In the rows, zero is written as 100.
Known rows, with every step that occurs
suta -> gobalon -> guno -> sopi -> fimav: 102 119 107 96 84 122 113 73 89 101 131 97 93 96 103 111 86 81 82 97 91 72 105 76 62 119 113
suta -> gobalon -> guno -> bevar -> moge: 108 120 99 100 111 130 94 79 86 108 141 103 106 98 102 103 97 85 79 91 84 68 110 69 81 121 105
zoze -> guno -> sopi -> fimav -> nirune: 98 83 96 97 104 100 123 94 110 102 78 106 97 113 111 75 80 97 103 102 114 115 104 101 90 112 146
bevar -> moge -> nirune -> fimav: 102 91 100 112 106 82 108 99 88 107 87 96 101 104 100 93 132 108 109 107 91 87 91 100 96 95 72
zoze -> guno -> sopi: 105 88 89 89 113 98 111 88 111 113 86 119 110 109 126 87 86 92 96 94 116 126 103 102 98 112 143
bevar -> moge -> sopi: 91 100 101 84 124 112 98 109 85 127 122 104 113 102 105 125 127 120 103 120 98 105 101 99 97 83 97
sopi -> guno -> bevar: 108 99 96 94 88 122 78 125 110 76 97 122 122 103 92 94 84 87 96 98 107 126 108 104 122 121 105
gobalon -> guno -> sopi -> fimav -> nirune: 91 125 107 92 63 142 117 89 97 98 97 95 91 106 113 102 100 109 103 105 109 93 87 89 77 120 105
guno -> bevar -> moge -> nirune: 96 90 91 107 130 131 95 104 91 109 109 113 118 95 115 84 106 107 83 105 97 103 89 83 121 111 80
suta -> gobalon -> guno -> bevar -> moge -> sopi: 101 113 95 96 121 132 96 82 81 109 147 102 107 98 102 112 102 88 76 95 84 70 110 71 76 111 113
guno -> sopi -> fimav -> nirune: 89 100 115 93 81 110 127 101 102 101 87 94 88 103 116 89 80 114 105 118 106 109 93 104 82 104 102
guno -> bevar -> moge -> sopi -> fimav: 87 95 96 90 129 147 97 112 88 111 135 105 118 101 103 95 103 115 85 115 101 108 100 85 113 96 104
gobalon -> guno: 104 135 103 89 58 119 90 85 106 107 104 111 94 100 105 116 108 109 102 88 105 90 95 86 102 122 91
suta -> gobalon: 115 109 110 96 96 73 92 83 103 111 124 108 91 90 98 111 80 89 85 90 80 75 120 87 88 108 95
fimav -> nirune -> moge -> sopi -> guno: 105 96 104 108 125 57 98 119 117 101 68 80 91 101 96 103 95 110 123 88 96 100 114 126 102 89 94
sopi -> guno -> bevar -> moge: 106 98 95 95 103 136 82 129 101 81 102 117 131 106 92 92 97 87 98 107 107 125 106 100 118 120 105
suta -> gobalon -> guno: 112 124 105 97 85 101 94 74 96 107 129 105 92 94 98 116 92 86 86 86 84 66 112 77 78 118 101
moge -> bevar: 105 109 113 85 82 103 74 82 102 99 109 115 99 93 105 116 107 109 90 109 96 118 93 85 129 85 99
bevar -> moge -> sopi -> guno: 92 96 99 85 121 120 95 120 85 108 115 106 121 105 95 125 127 107 106 123 103 113 104 103 94 87 105
moge -> nirune: 98 85 99 114 79 64 102 88 106 98 70 118 82 84 107 109 101 103 90 93 95 90 81 98 111 109 59
nirune -> moge -> sopi: 102 104 95 94 124 68 101 97 114 116 113 79 100 81 104 135 94 94 103 81 112 109 107 114 109 80 101
sopi -> fimav -> nirune -> moge: 100 107 120 110 71 74 116 106 120 91 82 77 71 98 73 90 77 110 120 100 103 83 108 102 102 100 90
guno -> sopi -> fimav: 90 103 112 86 72 121 125 96 101 102 106 99 94 97 117 101 79 104 95 118 113 117 91 99 86 106 105
moge -> nirune -> fimav -> sopi -> guno: 104 88 94 122 65 50 99 89 99 76 66 99 79 97 89 91 112 84 107 88 95 88 81 119 97 89 78

Rows
104 84 100 118 73 42 105 89 103 92 67 100 77 99 98 91 110 106 102 86 87 81 89 111 102 96 66 : moge -> nirune -> fimav
106 116 92 101 82 122 74 101 97 85 108 112 110 95 90 99 101 68 107 105 116 121 86 110 113 92 112 : fimav -> sopi -> guno -> bevar -> moge
97 105 125 104 56 82 111 107 115 91 81 93 68 105 73 86 79 123 116 110 97 81 108 98 101 102 88 : sopi -> fimav -> nirune
114 114 98 103 74 81 83 103 97 85 102 88 100 117 81 77 114 85 122 94 101 104 104 126 100 77 111 : nirune -> fimav -> sopi -> guno -> bevar -> moge
102 84 93 102 115 94 126 93 114 102 79 95 99 109 110 77 78 88 105 95 119 116 106 104 91 109 148 : zoze -> guno -> sopi -> fimav -> nirune -> moge
104 90 96 121 68 44 100 80 100 89 69 97 73 95 97 92 113 93 105 87 92 83 80 116 99 85 72 : moge -> nirune -> fimav -> sopi
88 86 91 82 109 117 85 123 97 90 115 114 115 101 95 125 97 103 89 107 103 122 108 111 105 89 117 : moge -> sopi -> guno -> bevar
87 92 97 96 136 140 98 117 88 111 122 102 112 106 103 87 103 121 91 115 95 102 104 90 111 95 101 : guno -> bevar -> moge -> sopi -> fimav -> nirune
106 76 79 109 136 104 102 95 102 105 91 112 116 115 104 63 103 93 93 88 104 106 106 93 113 109 134 : zoze -> guno -> bevar -> moge -> nirune -> fimav
101 89 91 104 105 131 86 125 98 76 92 117 128 103 92 91 101 83 95 107 106 121 98 99 115 120 97 : sopi -> guno -> bevar -> moge -> nirune
114 108 110 112 114 47 98 107 124 112 64 82 84 97 103 90 89 116 124 82 94 93 112 119 112 98 78 : fimav -> nirune -> moge
91 99 114 96 94 114 126 95 101 95 92 83 92 99 116 93 83 103 102 116 110 115 90 102 87 95 110 : guno -> sopi -> fimav -> nirune -> moge -> bevar
104 99 105 107 126 51 101 109 117 114 73 80 85 99 103 104 95 119 121 87 93 94 114 123 103 85 89 : fimav -> nirune -> moge -> sopi
102 93 96 116 99 88 103 101 85 94 85 96 104 104 92 93 134 89 114 110 98 94 85 107 93 90 81 : bevar -> moge -> nirune -> fimav -> sopi -> guno
92 123 90 89 104 164 93 96 87 110 129 107 116 106 112 108 119 111 89 99 104 95 92 78 101 114 104 : gobalon -> guno -> bevar -> moge -> sopi
80 90 112 88 88 89 109 111 100 102 104 94 77 102 84 120 95 129 104 115 95 91 108 106 90 77 106 : moge -> sopi -> fimav -> nirune
103 93 100 109 135 70 97 120 114 101 73 81 97 102 100 95 91 110 116 87 95 102 113 123 106 91 97 : fimav -> nirune -> moge -> sopi -> guno -> bevar
115 114 104 99 110 81 88 83 116 104 109 82 103 81 105 120 98 86 101 84 111 118 98 99 127 84 99 : nirune -> moge -> bevar
106 120 102 95 94 116 105 72 90 107 129 103 98 94 114 113 91 82 82 92 89 76 106 79 66 119 110 : suta -> gobalon -> guno -> sopi
99 90 91 109 127 120 96 105 90 106 108 105 115 103 110 75 111 108 88 100 93 99 93 91 117 105 83 : guno -> bevar -> moge -> nirune -> fimav
104 88 91 106 102 120 88 127 98 73 91 109 126 110 87 82 105 85 101 103 101 117 103 105 110 113 100 : sopi -> guno -> bevar -> moge -> nirune -> fimav
101 85 89 124 76 63 97 91 97 75 71 100 85 98 91 83 109 83 101 87 95 91 82 116 102 91 80 : moge -> nirune -> fimav -> sopi -> guno -> bevar
97 103 100 97 108 78 111 98 115 106 117 72 92 81 90 132 89 93 104 89 116 104 105 109 103 80 106 : nirune -> moge -> sopi -> fimav
98 95 89 111 123 121 93 99 87 104 110 104 112 100 108 75 112 99 91 101 97 100 86 94 116 97 88 : guno -> bevar -> moge -> nirune -> fimav -> sopi
90 90 97 79 94 97 88 120 100 93 106 113 106 100 91 135 103 104 99 108 103 119 109 116 98 86 114 : moge -> sopi -> guno
85 96 109 92 116 114 110 113 84 114 112 93 100 108 89 114 122 123 111 128 97 94 102 97 88 81 99 : bevar -> moge -> sopi -> fimav -> nirune
